Each row was made from one small tree. Brackets hold a mark, then the marks that hang from it, in the order of their numbers. Every link used is in the known rows. Write each row's tree.
(in the rows, 128 means zero)
Known rows:
(k_195 k_836): [142 133 126  98 109 141 100 163 109  62 156 143 113 131 152 144 113 102
 148  55  89 143 127  95 101 176  79 121 128 142 167 214 140 114 130 105
 168  99 166 150 105 142 137 138  86 171 136 164  92 117 148 147 140 125]
(k_426 (k_235 k_965) (k_441 k_69)): [123 116 158  79  73 127 114 164 110  82 157 130 121 126 142 113 122  61
 197  91 148 177 130 114 134 181  85 118 151 140 138 153 169  80  98  86
 158  75 172 133  96 162 122 125 107 161 123 150  93 124 120 177 130 126]
(k_69 (k_137 k_570) k_441): [178 124 142 103 115 118 113 169  96  73 157 139 159 130 172 121 135  68
 142  99 105 139 151  77  90 196  51 102 138 106 167 210 163  99 120  73
 173 105 123 180 100 131 136 154 104 153 122 137  91 103 177 162 142 128]
(k_69 (k_137 k_570) k_441 (k_775 k_412)): [155 106 153  99 120 116 111 175  78  73 163 137 155 132 159  95 134  79
 126 129  75 124 165  60  81 206  52 116 148  94 165 199 158 102 116  81
 183  85 113 179  96 129 136 157 123 134 126 109  87 105 182 167 146 145]
(k_412 (k_343 (k_965 k_235 (k_290 (k_426 k_441))))): [150 141 148  89 128 155 125 143 124  89 110 125 105 119 122 125  94  92
 157  97 137 156 134 111 102 135  93  99 125 104 159 207 125  80 107 107
 154  83 134 147  88 182 125 114  95 124 158 166 107 134 116 110 175 112]
(k_836 (k_412 (k_343 (k_965 (k_235 (k_426 k_290 k_441)))))): [134 124 128  82 116 145 147 142 108  87 137 140 133 114 112 106 117  96
 165  78 131 159 116 121 114 161  92 121 142 111 152 196 134 101  76 114
 158 101 165 137 104 157 122 117  88 163 148 178 104 120  98 117 184 121]
(k_441 (k_69 (k_137 k_570) (k_775 (k_412 k_343)))): [130 139 161  98 126 115  93 208 107  55 153 145 153 118 150 104 107  94
 138 110  91 164 164  88 122 180  83 106 135  91 160 190 164  69 106 120
 156  84 136 152  98 150 127 161 123 121 120 129  90  93 167 167 127 152]
(k_195 (k_836 (k_412 (k_343 (k_965 k_290))))): [149 161 126  88 136 146 108 153 117  75 144 141 121 116 105 138 101 120
 151  60  76 154 119 107 101 147  97 120 113 126 188 215 134 107  97 117
 165  96 160 136 113 167 136 120  91 168 149 189 107 105 133 127 158 140]
(k_343 k_412 (k_965 (k_235 (k_426 k_290 (k_441 k_69))))): [145  94 157  81 108 126 136 123 106 105 140 118 141 111 123  74 124 101
 182  93 164 138 119 148 106 170  77 147 144 103 137 174 144  95  85 109
 140  90 155 142  86 178 113 101 110 126 156 151  98 124 117 121 158 122]
(k_441 (k_69 k_137 k_775)): [135 127 173  86 106 118  57 198  94  79 176 143 157 121 140 111 108  84
 157 107  88 148 144  93 112 182  82 130 154 108 155 182 154  67 107 116
 160  85 139 169 100 133 131 145 128 157 118 147  75  97 186 167 135 147]
(k_137 k_570): [163 134 127 112 115 119 110 171 113  63 141 140 133 138 174 141 110  76
 146  70 118 159 142  95 107 193  68  97 118 114 164 225 162 106 131 102
 167 105 140 156 103 142 121 152  88 123 128 150  88 133 158 152 140 121]
(k_235 (k_426 (k_441 k_69)) (k_965 k_290 (k_343 k_412))): [142 116 165  69  99 167  88 152 129 100 163 144 137 116 148 115  86 108
 174 101 152 145 140 135 108 154  95 119 125 108 130 172 171  97  75 112
 155  88 150  68 100 205 106 115 116 130 139 108  76  96 113 162 177 145]
(k_195 (k_836 (k_412 k_343))): [129 158 111  97 128 149 115 169 122  59 150 157 125 113 123 142 107 124
 150  46  78 161 120  97 109 166  94 118 120 141 176 216 133 110 108 119
 161 103 176 144 110 146 135 143  80 187 136 184 104  99 134 145 153 145]
(k_426 (k_290 (k_965 (k_343 k_412)))): [129 101 154  81 108 135 126 140 122  91 150 129 132 135 128 133 104 109
 161  67 144 143 131 114 103 158  78 111  98 123 130 198 125 102 108 118
 155  92 149 150  87 165 120 117  81 140 139 139 106 121 123 135 153 101]
(k_195 (k_836 (k_412 (k_343 (k_965 k_235 k_290))))): [129 162 125  86 136 155  99 154 117  93 136 134 109 110  98 139 104 131
 151  70  83 152 120 112  98 137  95 120 112 112 193 220 127 103  99 115
 154  82 148 133 108 178 135 128  83 170 157 194 107 111 130 119 169 141]
(k_290 k_426 k_965): [108 100 154 119 105 143 117 137 118  53 122 143 120 121 179 130  67 116
 161  55 134 160 125 113 114 186  74 102 126 149 132 196 129  98 140 114
 159 110 136 169  72 145 111 121  97 130 135 148  86 142 131 153 128 123]
(k_775 (k_412 (k_343 (k_965 k_235)))): [116 136 146 114 127 121 121 159 109  81 128 145  99 124 128 110 106 110
 137  88 110 163 153 109 121 149  91 117 126 106 148 225 135 110 119 111
 179  86 124 148  89 160 118 135 104 104 145 173  89 106 123 124 163 142]
(k_412 (k_343 k_965)): [159 151 143 112 128 115 118 166 109  70 140 147 134 122 137 130 107  83
 150  68 111 175 142 107 120 150  91 112 133 122 151 221 144  97 113 108
 179 110 147 162 101 141 125 122 106 124 135 192  91 105 144 115 155 127]
(k_441 (k_69 k_137 (k_775 (k_412 (k_343 (k_965 k_235)))))): [106 135 179  94 124 117  78 191  95  87 153 135 136 109 119  91 108 109
 144 121  89 159 157 103 123 151  91 129 149  86 158 188 142  67 100 118
 161  68 121 159  91 155 127 138 135 119 134 158  84  92 163 141 148 159]
(k_723 (k_195 (k_836 (k_412 k_343))) k_570): [133 163  80 114 119 128 164 185 127  62 144 143 137 174 124 133  89 121
 118  17  91 161 122  98 115 138  80 121 117 124 186 211 148 116 116 104
 145  99 170 135 106 157 144 135  80 161 132 199 121  93 129 184 122 106]
(k_441 (k_69 k_137 (k_775 (k_412 (k_343 k_965))))): [128 135 180  95 124 108  84 190  94  72 162 142 147 114 127  90 104  97
 146 111  85 162 157  99 127 163  92 132 152  99 150 184 150  72  98 119
 170  82 131 163  97 146 129 131 140 119 126 153  84  86 166 150 136 156]
(k_343 k_412 k_965): [168 131 148 109 124  99 121 131 105  92 148 133 137 120 118 102 115 100
 167  66 117 144 129 125 101 178  74 155 127 120 145 211 145 117 111  98
 171 107 131 173  89 147 116  99 107 109 151 178  86 113 159 128 147 132]
(k_965 k_343): [141 134 139  98 109 147  82 177 123  85 163 145 113 133 147 148  95  92
 137  79 115 151 144 102 108 151  92 105 115 116 148 226 139 104 121 110
 173  92 139 139 104 148 126 141  84 140 126 153  78 111 154 150 167 123]
(k_412 (k_343 (k_965 (k_235 k_426) k_290))): [145 136 144  92 125 143  96 164 100  97 129 140 126 118 145 127 101 101
 147  91 127 150 146 123 108 131  97  99 128  93 157 220 139  85 104 116
 166  99 127 130 107 177 117 132 103 133 150 176  84 111 125  95 183 136]
(k_836 (k_412 (k_343 (k_965 k_290)))): [158 157 137  92 133 128 104 155 115  88 143 150 132 119 102 130  96 102
 156  76  93 169 129 112 106 151 100 116 118 113 169 221 141 102  92 117
 172  99 136 148 106 159 124 119 101 143 142 190  93 103 137 130 168 142]
(k_343 k_965): [160 130 149 111 111 109 102 149  95  83 149 137 123 130 141 121 106  80
 155  71 107 160 131 110 113 170  78 130 140 126 155 216 147 112 118  99
 185 102 134 168  99 137 125 109 109 119 138 181  78 124 157 134 146 125]
(k_412 (k_343 (k_965 k_235 (k_290 (k_426 (k_441 k_69)))))): [143 140 163  88 129 156 114 153 134  87 116 129 112 111 123 112  84  99
 165 101 146 170 133 122 114 132  99  98 132 102 160 190 132  63 102 117
 138  79 140 141  83 196 124 119 108 121 149 162 106 127 119 125 161 121]
(k_965 (k_235 (k_426 (k_441 (k_69 k_775)))) k_290 k_343): [130 107 162  59 105 191  55 179 113 116 160 123 113 122 135 125  87 104
 145 140 131 131 144 117  89 131 106  94 132  74 160 189 137  68  90 125
 140  57 135  91 106 199 123 153 103 146 141 112  82 126 133 145 196 137]
(k_69 k_441 (k_775 k_412)): [144  94 153  99 118 124 108 164  81  81 166 153 133 137 140  94 122  91
 134 123  81 134 155  72  78 193  73 126 156 120 149 202 138 112 118  97
 187  81 131 175  87 132 133 147 128 143 128 118  81 109 166 158 157 154]
(k_723 (k_195 (k_836 (k_412 (k_343 k_965)))) (k_570 k_137)): [149 172 103 114 120 115 170 161 120  50 144 132 137 178 119 127  93 103
 110  25  84 159 115  97 130 129  64 148 117 110 182 196 150 117  95 111
 150  99 171 147 101 170 147 122  83 145 136 209 119  88 138 158 127  98]
(k_723 k_570): [154 127 126 111 103 120 128 178 110  66 153 147 134 166 159 129 105  86
 144  47 117 152 132  90 115 165  79 117 130 120 157 218 153 115 129 101
 163  92 139 154 101 149 140 145  92 135 121 169  86 122 149 173 133 110]
(k_836 (k_412 (k_343 (k_965 k_235 (k_290 (k_426 k_441)))))): [137 144 137  91 133 161 126 134 130  92 117 134 108 109  97 115  87 108
 163  89 120 160 119 118 101 148  95 114 124 109 167 204 125  93  91 115
 147  87 134 147  91 178 122 112  90 141 157 173 107 128 112 130 180 128]

Which tree is each row?
[142 121 153  80  99 158 104 138 122  82 134 147 107 136 161 133  86  81
 170  87 138 146 134  98  98 176  75 111 126 132 144 190 154 107 108 101
 171  90 143 124  90 176 120 109 105 136 147 122  90 126 122 156 160 121] => (k_235 (k_965 (k_290 (k_426 k_441))))
[121 116 174  88 108 114  67 190  93  71 174 148 139 128 138  94 106  97
 146 113  82 146 153  92 116 185  83 134 149 105 150 182 152  79 107 120
 166  74 129 162  95 138 130 147 134 137 121 131  74  95 171 178 129 158] => (k_441 (k_69 k_137 (k_775 k_412)))
[170 121 153  94 128 124 117 118 118  96 131 129 127 120 126 101  90 108
 163  80 131 121 130 131  88 172  77 141 111 112 147 204 132 105 110 112
 157 104 120 169  86 173 111  86 106 106 164 153  91 128 148 123 148 127] => (k_343 k_412 (k_965 (k_290 k_426)))
[124  97 146  62 101 167 117 153 132 107 155 126 128 114 131 101 112 110
 163 103 174 127 132 139 103 150  91 118 122  90 131 182 135  84  85 124
 127  76 160 112  93 187 116 133  84 149 145 122  97 115 108 138 182 118] => (k_965 (k_235 (k_426 k_290 (k_441 k_69))) (k_343 k_412))
[110 110 142  82  78 167 128 147 125  80 140 125 102 122 160 119  99  74
 173  83 157 140 132 107 119 171  82 107 131 139 127 174 147  88 113  86
 159  92 160 140  93 155 116 111  80 154 139 130  99 139 115 158 151 109] => (k_290 (k_426 (k_235 (k_965 k_343)) k_441))
[172 151 148  92 132 123 104 165 111  86 138 141 127 131 126 137 102  85
 148  83 111 164 145 105 109 137  96 102 119 109 159 220 143  91 108 111
 175  98 137 150 105 165 128 122 105 126 142 181  94 107 140 110 163 125] => (k_412 (k_343 (k_965 k_290)))
[126 120 146  98 125 138 109 155  99  87 127 149 105 126 143 111  96 115
 135  98 118 145 158 121 111 141  96 106 123  93 147 221 138 103 106 119
 177  89 118 122  99 179 112 134 107 111 152 153  77 104 110 113 174 147] => (k_775 (k_412 (k_343 (k_965 (k_235 k_426) k_290))))
[130 122 166  97 112 112  80 195 100  64 162 139 145 128 156  98 106  92
 141 112  88 149 157  86 117 195  74 118 139  93 160 186 165  78 110 115
 160  79 128 155  98 145 125 155 124 118 120 121  82 108 176 180 123 151] => (k_441 (k_69 (k_137 k_570) (k_775 k_412)))
[138 111 146  75 108 173 103 137 126  98 121 130  89 135 138 129  89  95
 157 107 141 130 132 105  83 160  81  98 120 104 161 206 123  87 120 109
 142  70 125 144  84 183 126 132  79 149 156 127  95 151 120 144 174 111] => (k_965 k_235 (k_290 (k_426 k_441)))
[132 112 143  81  73 129 128 151  99  84 154 127 112 138 143 127 134  52
 186  85 137 157 132 102 117 184  75 120 147 142 138 174 163  99 105  72
 174  85 164 139 101 144 123 121  90 169 133 153  96 132 115 163 148 115] => (k_426 (k_235 k_965) k_441)
[149 100 141  70  98 168  86 148 102 102 140 136 105 136 147 130 104  92
 156 110 134 130 137 115  82 161  87  99 135  96 157 206 143  96 106 107
 156  81 130 113 103 181 124 147  89 162 150 132  79 135 112 140 189 124] => (k_965 (k_235 (k_426 k_441)) k_290)
[149 114 154  89 109 140  78 145  88 111 138 128 116 127 151 122  99  99
 152  98 126 131 137 130  97 150  85 114 133  92 163 218 143 100 108 107
 170  92 115 130 105 172 115 122 107 129 156 164  70 127 137 111 176 133] => (k_343 (k_965 (k_235 k_426) k_290))
[133 147  83 113 108 126 150 171 118  70 151 137 130 180 128 129  87 121
 120  18  89 148 115 102 111 150  72 135 119 126 190 208 153 126 120  96
 149  93 162 137 107 151 147 128  80 159 132 188 111 105 139 199 116 105] => (k_723 (k_195 (k_836 k_412)) k_570)
[134 115 163  57  96 186  53 173 118 113 162 125 113 121 142 128  91 102
 145 129 137 128 144 123 103 129  99  92 124  70 157 192 144  69  89 115
 140  65 124  93 107 194 127 151  94 157 139 121  77 109 126 157 192 127] => (k_965 (k_235 (k_426 (k_441 (k_69 k_137)))) k_290 k_343)
[112 127 141  83  87 130 103 163 114 107 161 127 123 122 137 128 124  92
 172  81 136 135 147 119 116 162  83 127 112 123 130 194 153 100 105  88
 166  88 145 137 103 155 105 122  83 150 139 155  89 103 139 146 156 135] => (k_426 (k_235 (k_965 (k_343 k_412))))
[135  76 161  72  94 151 135 135 122  75 156 133 146 118 149 102  95 106
 179  79 169 154 121 135 118 168  88 109 128 125 116 157 145  88  86 124
 138  97 175 113  86 181 116 119 101 146 133 116  98 123  97 156 150 113] => (k_235 (k_426 (k_290 (k_965 (k_343 k_412))) (k_441 k_69)))
[160 129 154  89 128 122  93 128 106 126 134 119 115 122 100 109 113 113
 163  99 126 127 135 131  82 150  78 144 108  87 164 220 132 106 107 103
 156  78 104 155  89 184 114 106  99 111 167 169  88 121 150 113 170 134] => (k_343 k_412 (k_965 k_235 k_290))
[123  93 153  71 102 154 142 124 127 101 138 110 110 132 106 124 114 104
 169  87 161 145 122 112  94 151  76 110 106 112 135 185 121  99 101 105
 138  66 151 138  78 183 127 119  73 144 149 133 120 141  99 139 174  89] => (k_426 (k_290 (k_965 k_235 (k_343 k_412))) k_441)
[144 153  98 106 104 120 152 160 119  53 158 138 129 190 130 133  93 101
 110  28  82 144 114  90 119 152  54 147 113 115 181 197 153 125 106 111
 148  92 166 145 101 164 149 139  74 164 131 186 111  95 145 184 124 101] => (k_723 (k_195 (k_836 k_412)) (k_570 k_137))
[ 91 118 141  90  83 156 106 164 121  85 142 133 109 122 175 128  93  88
 164  76 150 132 142 115 125 165  78 108 121 135 127 189 144  89 121  96
 164  96 149 147  99 146 107 118  80 150 139 142  89 126 133 146 144 126] => (k_290 (k_426 (k_235 (k_965 k_343))))
[153  99 140  66  91 159 118 139 116  83 139 124 100 139 141 123 100  65
 170  98 141 124 129 105  95 173  84  96 122 124 147 181 135  78 115  99
 149  83 146 160  97 166 128 124  79 165 145 131 102 153 117 156 147 102] => (k_965 (k_290 (k_426 k_235 k_441)))
[168 111 144  78 109 161 110 136 124  75 134 141 102 141 145 128  84  77
 157  93 132 137 129  97  89 174  81 100 122 124 149 197 135  92 118 112
 156  90 143 151  92 170 130 121  89 147 146 124  95 142 125 158 157 107] => (k_965 (k_290 (k_426 k_441)))
[107 115 136  94 100 171  71 176 111 102 153 141 111 121 169 136  94 114
 133  91 134 131 144 122 107 144  92 101 125  93 143 227 137  97 117 116
 162  89 130 115 107 160 112 156  79 146 140 148  66 114 135 132 192 136] => (k_965 (k_235 k_426) k_343)
[126 145 122  87 128 164  99 152 108  87 136 139 123 104 124 132  99 136
 151  70  90 141 120 124 102 142  97 118 121 112 185 214 132 105  93 119
 156  98 152 118 114 177 124 130  88 176 159 185  97 105 119 115 176 149] => (k_195 (k_836 (k_412 (k_343 (k_965 (k_235 k_426) k_290)))))
[130 114 158  91 105 116  80 177  79  75 170 146 129 137 138 107 117  87
 133 111  66 121 159  75  97 191  74 137 144 102 148 206 143 100 113 108
 186  83 118 169 100 121 133 142 116 144 134 131  75 101 168 164 151 145] => (k_69 k_137 (k_775 k_412))
[144 119 148  59  85 151 113 140 119 112 160 114 108 132 111 128 123  73
 179 104 142 131 140 112  98 154  84 118 111 113 138 176 154  94  88  79
 157  70 146 116 101 185 119 112  81 157 147 135 101 121 115 157 171 117] => (k_426 (k_235 (k_965 k_290 (k_343 k_412))) k_441)
[116  87 168  74  96 142 127 142 119  84 137 122 116 134 127 118 106  89
 184  91 160 184 118 114 118 167  80 102 135 125 145 161 135  80 104 117
 133  62 164 141  73 182 132 130  96 151 131 139 113 145 103 158 141  95] => (k_426 (k_290 (k_965 k_235)) (k_441 k_69))
[145 107 154  57 105 171 109 143 151 102 151 113 109 117 116 103  85  99
 170 110 162 122 131 131  98 147  98 106  99 106 136 166 130  64  98 113
 121  70 145 139  88 198 117 120  79 146 145 116 107 131 124 164 150 115] => (k_965 (k_290 (k_426 k_235 (k_441 k_69))) (k_343 k_412))
[153 106 149  76  88 154  98 145  98  81 149 153 126 135 173 133 100  77
 171  91 134 144 139 109  99 179  81 110 145 125 138 187 173 114  93  97
 184 103 151  87 108 175 118 119 111 150 141 121  71 115 107 153 176 133] => (k_235 (k_426 k_441) (k_965 k_290))
[107  96 153 101 102 168 112 132 118  95 134 122 118 111 142 122  89 136
 163  82 148 148 128 137 100 155  86 110 121 109 131 195 132 105 108 104
 142  89 128 115  78 177 107 133  83 131 149 140  86 130 107 144 183 129] => (k_290 (k_965 (k_235 (k_426 k_441)) (k_343 k_412)))
[100 107 157 114 105 165 104 147 131  64 128 135 111 116 173 138  55 125
 148  61 139 157 130 116 117 160  86  91 110 137 131 203 123  96 135 117
 156 101 132 150  77 159 111 123  86 122 136 139  88 139 131 153 147 120] => (k_290 k_426 (k_965 k_343))
[144 140  92 117 103 122 150 179 114  65 150 134 126 190 151 135  93 106
 114  23 102 145 128  95 111 145  67 123 121 124 180 211 155 117 135  91
 151  92 162 138 104 154 149 134  83 146 131 181 109 111 143 186 110  90] => (k_723 (k_195 k_836) k_570)
[124 100 154  77  80 144 120 157 119  65 149 123 124 118 154  97 106  67
 180  93 147 142 124 114 127 189  80 113 147 132 137 153 144  57 112  96
 136  91 160 178  90 141 127 125  94 171 130 141  98 134 131 181 119 111] => (k_290 (k_426 k_235 (k_441 (k_69 k_137))))
[164 138 161  88 127 146 122 153 133  69 127 136 124 116 129 112  80  86
 165  90 138 177 133 119 119 144 101  98 132 118 151 184 141  70 100 119
 150  92 155 145  90 184 128 110 117 118 140 161 105 121 125 132 147 120] => (k_412 (k_343 (k_965 (k_290 (k_426 (k_441 k_69))))))
[113 109 142  82  84 160 142 135 133  86 140 120 112 116 142 107 105  86
 182  81 161 127 129 119 112 175  78 125 122 134 119 172 145  93 107  87
 150  93 157 144  85 162 108 102  78 146 148 131 104 132 113 155 154 115] => (k_290 (k_426 (k_235 (k_965 (k_343 k_412))) k_441))
[117 133 171  88 119 116  82 202 102  64 168 155 146 120 134 100 105  99
 142 112  84 159 161  91 122 171  92 123 146 103 147 187 149  69 103 128
 163  80 139 157  96 146 130 155 131 140 119 139  83  81 162 164 137 158] => (k_441 (k_69 k_137 (k_775 (k_412 k_343))))
[145 159 132 108 131 119 118 159 113  74 144 155 137 113 109 122 101 103
 155  62  92 179 125 114 119 161  95 127 130 126 160 218 140 107  97 113
 174 109 146 159 103 141 121 118  99 143 136 201  91 103 140 134 161 143] => (k_836 (k_412 (k_343 k_965)))
[146 114 149  70  91 178  85 153 111  92 160 146 116 133 169 143  89  86
 158  97 139 139 145 111 104 153  92 101 130 112 136 195 167 108  87 101
 181  95 148  69 113 184 117 120 104 142 140 113  72 108 111 151 193 129] => (k_235 (k_426 k_441) (k_965 k_290 k_343))
[139 117 148  58  77 159 102 155 113 107 162 117  99 142 126 143 117  60
 172 106 138 143 140 104 107 148  91  99 118 117 143 180 157  91  94  80
 170  66 149 111 109 178 127 123  82 164 138 136  97 128 114 161 170 111] => (k_426 (k_235 (k_965 k_290 k_343)) k_441)
[127 131 168  72 102 176  80 158 143  88 145 141 106 125 152 131  66  97
 164  99 150 156 140 112 116 147  92 101 117 119 142 179 155  87 100 114
 156  76 145  97  91 199 116 111 107 126 137 110  90 114 128 169 159 127] => (k_235 (k_965 (k_290 (k_426 (k_441 k_69))) k_343))
[129  76 147  58  79 141 160 124 116  95 154 100 119 135 107 118 130  75
 185  84 164 138 122 115 106 162  80 105 107 129 123 159 127  84  97  91
 140  76 168 155  89 167 127 113  66 168 141 137 127 149  95 148 148  80] => (k_426 k_235 (k_290 (k_965 (k_343 k_412))) k_441)
[147 133 144  86 115 134 121 157 114  83 128 126 122 121 138 124  98  81
 158  84 133 145 141 114 114 142  94  95 117 117 146 198 132  67 111 105
 161 104 140 168 101 163 119 116  94 140 147 176 105 128 129 109 149 117] => (k_412 (k_343 (k_965 (k_290 (k_426 k_235)))))
[136  73 146  76  86 161 133 137 106  69 154 134 128 136 167 129 100  85
 162  75 153 149 125 114 114 167  84  92 133 128 121 180 142 101  98 110
 162 102 170 117  99 161 125 123  88 158 133 122  95 138  93 145 168  95] => (k_235 (k_426 (k_290 (k_965 k_343)) k_441))
[128 121 159  65 122 188  93 144 158 113 133 119  95 113 109 108  76 127
 158 116 163 126 134 132  88 135  96 108  97  87 151 190 120  74 103 124
 113  56 125 124  77 215 115 127  82 127 157 114 103 130 127 153 178 123] => (k_965 k_235 (k_290 (k_426 (k_441 k_69))) (k_343 k_412))
